Each row comes from the steps of one walk. Every step used is in the known rows, and no mark comes twice. Write the walk behind each row, first mark first.
Known rows
H-C-M-V-K: [-1.37,1.47,1.66,-0.56,2.10,0.41,-0.14,0.31,-2.46,1.42,1.08,-0.26,3.23,-2.84,-0.60,0.45,0.38,-0.43,2.06,-2.87,0.87,0.71,-0.38,1.07]
J-M: [-1.10,2.89,-0.22,0.90,-0.26,-0.24,-0.58,0.37,-0.89,1.32,0.46,0.07,0.96,0.08,0.67,-0.73,-0.55,0.20,-0.11,0.74,-0.08,-0.99,0.09,0.76]
C-M-G: [0.66,2.20,-1.69,0.41,-1.06,-0.03,0.00,-0.67,-0.95,1.90,0.49,0.68,2.34,-1.12,-1.56,-1.08,0.49,-1.39,0.50,-0.50,0.19,0.57,0.52,0.35]
C-M: [0.63,2.39,-0.05,-0.26,0.24,1.86,-0.46,-0.38,-1.41,1.44,-0.01,0.64,0.72,-0.98,-1.25,-0.40,0.30,-1.06,0.43,-0.42,-0.10,0.08,-0.87,0.27]
H-M-G-K-V: [2.96,0.99,-3.13,1.13,-2.50,-1.70,1.06,-1.59,-0.22,2.29,0.45,2.18,4.70,-3.38,-0.63,-1.10,0.64,-2.26,-1.68,-0.77,0.49,0.82,1.76,1.10]
M-G-K-H-C: [2.74,0.31,-2.04,2.08,-2.91,-3.31,1.18,-0.78,0.45,1.73,1.15,0.09,2.88,-0.89,0.89,-0.07,1.63,-0.62,2.39,-1.09,0.95,-0.26,3.52,1.86]
M-V-K-G: [-1.97,-0.15,-0.71,0.38,0.85,-3.07,-0.61,0.72,-0.90,-0.77,0.57,-0.39,3.31,0.46,-2.19,0.01,0.45,-0.37,1.12,-0.75,0.74,0.49,-1.10,-0.38]
C-M-V: [-1.37,1.24,0.79,-0.11,-0.22,1.17,-0.20,-0.27,-2.33,1.50,0.01,-0.14,3.27,-1.79,-1.19,0.61,0.38,-0.67,0.48,-2.56,-0.28,0.54,-1.83,0.03]
G-M-V: [-1.37,-0.26,0.16,0.81,0.11,-1.08,0.65,-0.67,-1.42,0.05,0.38,0.07,3.43,-1.12,-0.21,-0.21,0.62,-0.17,0.15,-2.17,0.11,1.78,0.22,0.67]
M-G: [0.12,0.15,-1.63,0.68,-1.08,-1.89,0.44,-0.33,0.46,0.37,0.51,0.12,1.43,-0.23,-0.34,-0.70,0.24,-0.26,0.03,0.01,0.30,0.44,1.28,0.01]
J-M-V-K-H: [-1.78,2.19,-0.40,1.76,0.26,-2.64,-1.22,1.11,-1.12,0.43,1.18,-1.11,4.82,0.17,-0.84,-0.12,-0.81,0.40,1.44,0.46,0.37,-0.86,-0.63,1.09]
K-J: [-0.98,-0.40,1.06,0.47,0.58,-0.84,0.23,-0.99,-0.50,1.97,0.61,-0.11,-0.50,-0.40,-0.21,0.33,-1.32,0.42,0.69,0.06,0.25,0.21,-0.20,1.23]
V-C-M: [-0.44,3.82,0.76,-0.09,0.11,2.65,-0.70,-0.44,-2.19,0.95,0.14,1.59,1.16,-3.32,-1.21,-1.13,-0.76,-0.67,1.25,-0.33,0.24,-0.54,-1.31,0.70]
C-M-G-K: [2.82,1.57,-2.42,0.59,-3.30,0.06,0.23,-0.99,-0.58,2.13,0.74,1.49,2.96,-2.40,-0.59,0.27,1.39,-2.19,0.70,-0.79,0.23,0.58,1.42,1.19]
K-V-C-M-G: [-1.58,5.09,-1.07,0.78,-0.22,0.68,-0.24,-1.31,-1.70,2.35,1.05,2.98,3.70,-4.89,-1.28,-2.45,-0.62,-1.24,0.15,-1.17,0.45,-0.30,-0.53,0.78]
M-V-C: [-2.73,0.54,1.58,0.38,-0.29,0.09,-0.04,-0.05,-1.48,-0.76,0.00,0.25,2.92,-3.52,-0.02,-0.02,-0.98,0.71,0.91,-1.86,0.06,-0.26,-1.61,0.51]
V-M-G: [0.21,-0.13,-1.17,0.48,-0.29,-2.10,0.39,0.29,0.63,1.06,0.49,0.06,1.63,0.74,-1.48,0.95,-0.33,-0.93,-0.25,1.38,0.50,0.30,1.72,1.33]
V-C-M-G-K: [1.97,3.22,-1.70,0.78,-3.29,0.98,-0.01,-1.15,-1.24,1.34,0.85,2.53,3.40,-4.99,-0.69,-0.63,0.40,-1.82,1.51,-0.62,0.50,-0.02,0.89,1.71]
V-K-H-C: [0.77,0.78,0.14,0.63,1.97,-1.92,-0.22,0.53,0.12,0.10,1.13,-0.57,1.01,0.41,-0.28,-0.46,0.14,0.34,2.62,0.19,1.30,-0.30,1.66,1.11]
J-M-G-K-H-C: [1.86,3.15,-2.36,3.09,-3.10,-3.38,0.61,-0.41,-0.38,2.91,1.62,0.35,3.81,-0.87,1.40,-0.89,0.99,-0.40,2.29,-0.31,0.91,-1.11,3.84,2.66]
G-M-V-K: [-0.82,-0.39,-0.20,0.26,1.48,-1.45,0.05,-0.01,-0.82,-0.92,1.08,0.17,3.77,-1.35,-0.94,-0.07,0.30,-0.32,0.58,-0.84,0.72,1.94,0.45,0.94]
H-C: [-0.22,0.48,1.22,0.06,1.04,-0.31,0.78,-0.09,-0.55,0.98,0.37,-0.25,-0.36,-0.65,1.18,-0.38,0.26,0.56,1.15,-1.53,0.63,-0.08,1.26,0.78]
G-M: [0.68,0.78,-0.74,0.62,0.66,-0.32,0.39,-0.77,-0.44,0.13,0.47,0.89,1.05,-0.21,-0.26,-1.26,0.51,-0.52,0.06,0.01,0.29,1.31,1.15,0.74]
V-K-G-M: [0.62,1.39,-2.15,0.84,1.85,-2.67,-0.47,-0.07,-0.42,-0.59,0.96,1.15,1.74,1.26,-2.28,-2.38,1.00,-1.17,1.07,1.18,1.37,1.40,1.34,0.42]
G-K-J-M-C: [0.82,1.09,-0.17,1.62,-2.19,-0.76,-0.44,-1.49,-0.45,4.39,0.90,0.87,3.42,-1.95,1.10,2.26,-2.09,-0.84,0.85,0.68,0.02,-1.45,1.41,3.93]

Which walk is each row?
[0.47,4.29,-0.32,0.30,-1.12,2.84,-0.34,-1.25,-1.92,2.24,0.86,3.61,2.83,-5.95,0.01,-0.34,0.16,-1.79,0.33,-1.10,0.16,-0.64,-0.93,1.51] | G-K-V-C-M
[0.24,2.27,-1.91,1.27,-2.63,-0.89,0.45,-1.33,0.03,0.79,1.22,3.09,3.57,-5.20,0.84,-0.59,0.13,-1.02,-0.09,-0.90,0.57,-0.39,1.12,1.42] | M-G-K-V-C
[0.83,1.16,-2.14,1.32,0.40,-2.29,-0.04,-1.27,-0.40,1.30,-0.18,1.25,3.53,1.39,-2.03,-0.96,0.17,-1.54,0.81,0.09,0.62,0.33,1.81,1.28] | K-G-M-C
[0.27,2.60,1.22,-0.15,1.06,1.55,0.26,-0.44,-2.02,2.49,0.37,0.34,0.48,-1.68,-0.10,-0.74,0.62,-0.57,1.60,-2.12,0.60,0.04,0.53,0.98] | H-C-M
[0.00,2.09,-0.25,0.53,-1.37,0.92,0.10,-0.98,-0.44,0.51,0.82,3.05,2.16,-5.07,1.15,-0.06,-0.14,-0.76,-0.06,-0.82,0.25,-0.77,-0.12,1.30] | G-K-V-C
[-1.92,2.29,-0.86,2.06,-0.74,-2.75,0.03,-0.95,-0.88,3.62,1.53,-0.01,2.08,-0.80,0.08,-1.20,-1.78,0.23,0.62,0.57,0.42,-0.27,1.03,2.16] | K-J-M-G
[2.01,1.06,-1.52,1.01,-2.72,-0.63,0.42,-1.99,-0.94,4.14,1.44,1.26,2.58,-2.92,-0.74,0.56,0.00,-1.89,1.43,-0.90,0.44,0.77,1.11,2.46] | C-M-G-K-J
[0.01,1.65,0.50,1.59,-0.56,-1.22,0.00,-0.44,-2.25,0.19,-0.70,0.05,5.26,-2.59,-2.28,-1.37,-1.48,-0.18,1.12,-1.04,0.38,-0.40,-1.34,0.77] | K-H-M-V-C
[-0.24,2.24,-0.33,1.10,-0.45,-0.26,-0.92,-0.22,-0.36,2.22,0.02,0.32,3.18,-0.11,0.35,0.64,-1.68,-0.34,0.06,0.82,-0.24,-1.64,0.81,1.89] | J-M-C
[-2.62,1.67,0.40,0.66,0.74,-1.34,-1.01,1.10,-1.32,0.10,1.12,-0.51,3.72,-1.22,-0.09,0.26,-0.85,0.31,0.43,-0.17,0.26,-0.21,-0.73,0.94] | J-M-V-K
[-2.17,2.74,0.70,1.89,1.24,-2.98,-0.50,1.00,-1.73,1.39,1.54,-1.19,4.31,-0.49,0.27,-0.38,-0.38,0.85,2.64,-0.98,0.99,-0.86,0.74,1.92] | J-M-V-K-H-C
[-1.53,1.10,0.11,-0.07,1.75,-0.31,0.06,0.15,0.01,1.78,0.50,1.14,1.10,-0.34,-0.84,1.28,-0.66,-0.93,-1.34,1.02,0.13,-0.40,0.08,1.07] | K-V-M
[1.59,2.87,-2.66,0.74,-2.48,-0.05,0.35,-1.55,-0.63,3.19,1.28,2.68,3.92,-3.74,-0.42,-0.10,1.43,-2.51,-0.44,-1.48,0.11,0.39,0.91,1.14] | C-M-G-K-V
[3.14,-0.09,-3.18,2.07,-3.89,-3.18,0.45,-0.67,1.13,0.87,0.76,0.47,3.26,-0.01,-0.24,0.27,1.32,-1.11,1.30,0.55,0.35,-0.18,2.27,1.13] | M-G-K-H
[-0.93,1.02,0.55,-0.64,1.09,0.63,-0.86,0.41,-1.92,0.58,0.71,-0.03,3.61,-2.08,-1.80,0.82,-0.07,-0.80,0.93,-1.34,0.25,0.73,-1.60,0.34] | C-M-V-K
[-0.68,0.94,1.19,0.43,-0.13,0.00,0.28,-0.50,-2.37,0.06,-0.71,0.52,4.51,-4.19,-1.40,-1.16,-1.52,-0.24,0.08,-1.82,0.31,0.33,-1.52,0.70] | H-M-V-C
[1.04,2.63,-0.66,1.19,-2.70,0.27,0.16,-2.08,-1.65,3.35,1.43,2.33,2.84,-5.40,-0.83,-0.29,-0.97,-1.49,2.16,-0.65,0.81,0.13,0.53,2.90] | V-C-M-G-K-J
[-0.35,1.68,-0.17,0.50,0.55,-0.65,-1.06,0.48,-1.69,0.82,0.74,-0.36,4.37,-0.67,-2.61,0.52,0.05,-0.79,2.01,-0.70,0.30,0.20,-1.50,0.52] | C-M-V-K-H
[1.41,-0.04,-0.59,0.18,-0.79,-0.20,0.00,-0.70,1.03,2.87,0.32,2.13,4.00,-1.64,-0.17,3.90,-0.71,-2.23,-1.05,0.71,-0.01,-1.16,1.63,2.85] | G-K-V-M-C
[2.65,0.31,-0.42,1.40,-1.76,-1.54,0.75,-0.44,-0.08,1.40,0.65,0.12,1.38,-0.55,1.31,0.58,1.36,-0.36,2.45,-1.24,0.66,-0.68,2.40,1.81] | G-K-H-C
[2.59,1.75,-1.33,0.63,-2.29,-0.14,0.96,-1.12,-1.15,3.04,1.11,1.24,2.61,-3.14,0.49,-0.11,1.74,-1.65,1.77,-2.35,0.87,0.46,2.58,1.74] | H-C-M-G-K
[1.33,0.30,-0.85,0.66,0.25,-0.19,0.10,-1.26,0.10,1.11,-0.05,0.88,3.22,-0.31,-0.49,0.21,-0.51,-0.99,0.20,-0.07,0.25,0.52,1.99,1.78] | G-M-C
[1.27,-1.21,-1.45,1.26,-2.93,-2.54,0.91,-1.66,0.43,2.55,1.42,0.70,1.89,-1.96,0.44,0.85,-0.28,-0.79,0.91,-0.26,0.58,0.66,1.95,2.26] | M-G-K-J
[-1.00,5.04,-2.06,2.19,-2.68,-1.19,-0.12,-0.92,-0.81,2.17,1.68,3.16,4.59,-5.37,1.41,-1.61,-0.46,-0.87,-0.21,-0.07,0.45,-1.15,1.30,2.26] | J-M-G-K-V-C
[2.72,-0.12,-0.51,0.18,-0.23,-0.03,-0.10,-1.00,-0.30,1.49,-1.19,0.36,3.67,-0.65,-1.69,0.17,-1.60,-1.39,-0.72,0.34,0.15,-0.23,0.78,1.06] | H-M-C
[0.29,1.79,-2.05,1.26,0.42,-2.29,0.23,-0.70,-0.94,0.34,0.33,1.01,1.40,1.51,-1.79,-2.51,1.17,-1.09,0.65,0.09,0.71,1.04,1.04,0.10] | K-G-M
[-0.50,-1.41,1.19,0.16,1.64,-1.93,0.06,-0.64,-1.73,1.58,0.60,-0.65,3.89,-2.22,-2.19,0.15,-2.23,-0.32,0.38,-0.62,0.90,1.49,-1.03,1.62] | H-M-V-K-J
[4.33,-0.04,-2.87,1.01,-3.42,-1.80,0.95,-1.12,0.10,1.13,-0.04,1.13,3.73,-2.08,-0.94,-0.61,0.70,-2.05,-0.50,-0.16,0.50,0.99,2.19,1.16] | H-M-G-K
[0.55,-0.67,0.35,-0.10,0.55,-0.32,-0.42,0.14,0.80,1.49,-0.42,0.20,2.34,0.78,-1.44,3.17,-1.68,-1.09,-0.16,1.75,0.05,-0.93,1.08,2.16] | V-M-C
[2.56,0.97,-0.98,1.23,-0.30,-1.41,0.01,-0.45,-0.72,1.00,-0.73,-0.18,2.41,0.84,-2.33,-1.61,-0.44,-0.83,0.24,0.94,0.30,-0.14,0.31,0.36] | K-H-M
[2.88,3.70,-2.48,1.95,-3.72,-0.31,-0.26,-1.07,-1.21,1.74,0.81,2.03,4.33,-3.39,-1.47,-0.99,0.43,-1.76,2.51,0.11,0.58,-0.70,0.97,1.89] | V-C-M-G-K-H
[1.35,-1.18,0.17,0.57,-1.63,-0.61,0.50,-1.27,-0.16,2.10,0.95,0.64,0.25,-1.72,0.87,1.56,-0.46,-0.48,0.90,-0.27,0.27,0.27,0.57,2.12] | G-K-J
[2.31,1.03,-0.27,1.76,-2.73,-1.11,0.31,-0.75,-1.89,0.40,-0.43,0.77,6.09,-3.91,-1.38,-0.34,-0.45,-1.03,1.35,-1.19,0.36,-0.47,-0.43,1.62] | G-K-H-M-V-C
[1.09,0.62,-2.65,1.03,-2.78,-1.74,0.75,-1.17,0.76,1.60,1.20,2.01,3.24,-2.78,0.83,0.10,1.18,-1.44,-0.87,-0.97,0.26,0.33,1.76,0.99] | M-G-K-V
[-2.51,2.17,1.51,1.95,-2.13,-0.73,-0.10,-0.91,-2.54,2.66,1.37,0.99,4.19,-5.29,1.31,0.83,-2.08,0.44,1.67,-1.21,0.21,-0.90,-0.86,3.30] | G-K-J-M-V-C
[1.52,1.46,-0.33,1.05,-1.85,-0.92,1.15,-2.13,-1.61,5.00,1.81,1.05,2.22,-3.60,0.40,0.34,0.43,-1.32,2.48,-2.50,1.12,0.68,2.31,3.07] | H-C-M-G-K-J
[-1.66,1.64,1.96,0.05,0.81,0.67,0.56,-0.38,-2.88,2.45,0.36,-0.57,2.88,-2.65,-0.05,0.35,0.64,-0.24,1.66,-4.05,0.30,0.38,-0.55,0.85] | H-C-M-V
[-0.89,2.25,1.18,1.09,0.47,-0.53,0.32,-0.34,-2.76,2.74,0.33,-0.90,3.85,-1.15,-0.87,0.06,0.77,-0.28,2.75,-3.72,0.39,-0.32,-0.34,0.98] | K-H-C-M-V
[1.42,2.13,-2.71,1.87,-3.61,-1.85,0.16,-0.29,-0.03,1.87,1.08,0.96,3.23,-1.53,1.13,-0.24,0.57,-0.95,0.08,0.51,0.15,-0.41,2.28,1.84] | J-M-G-K
[1.18,1.02,-2.37,0.86,1.55,-2.65,-0.78,-0.63,0.21,0.39,0.55,1.46,3.84,1.21,-2.61,-0.76,-0.18,-1.67,1.27,1.26,1.13,0.68,2.13,1.33] | V-K-G-M-C
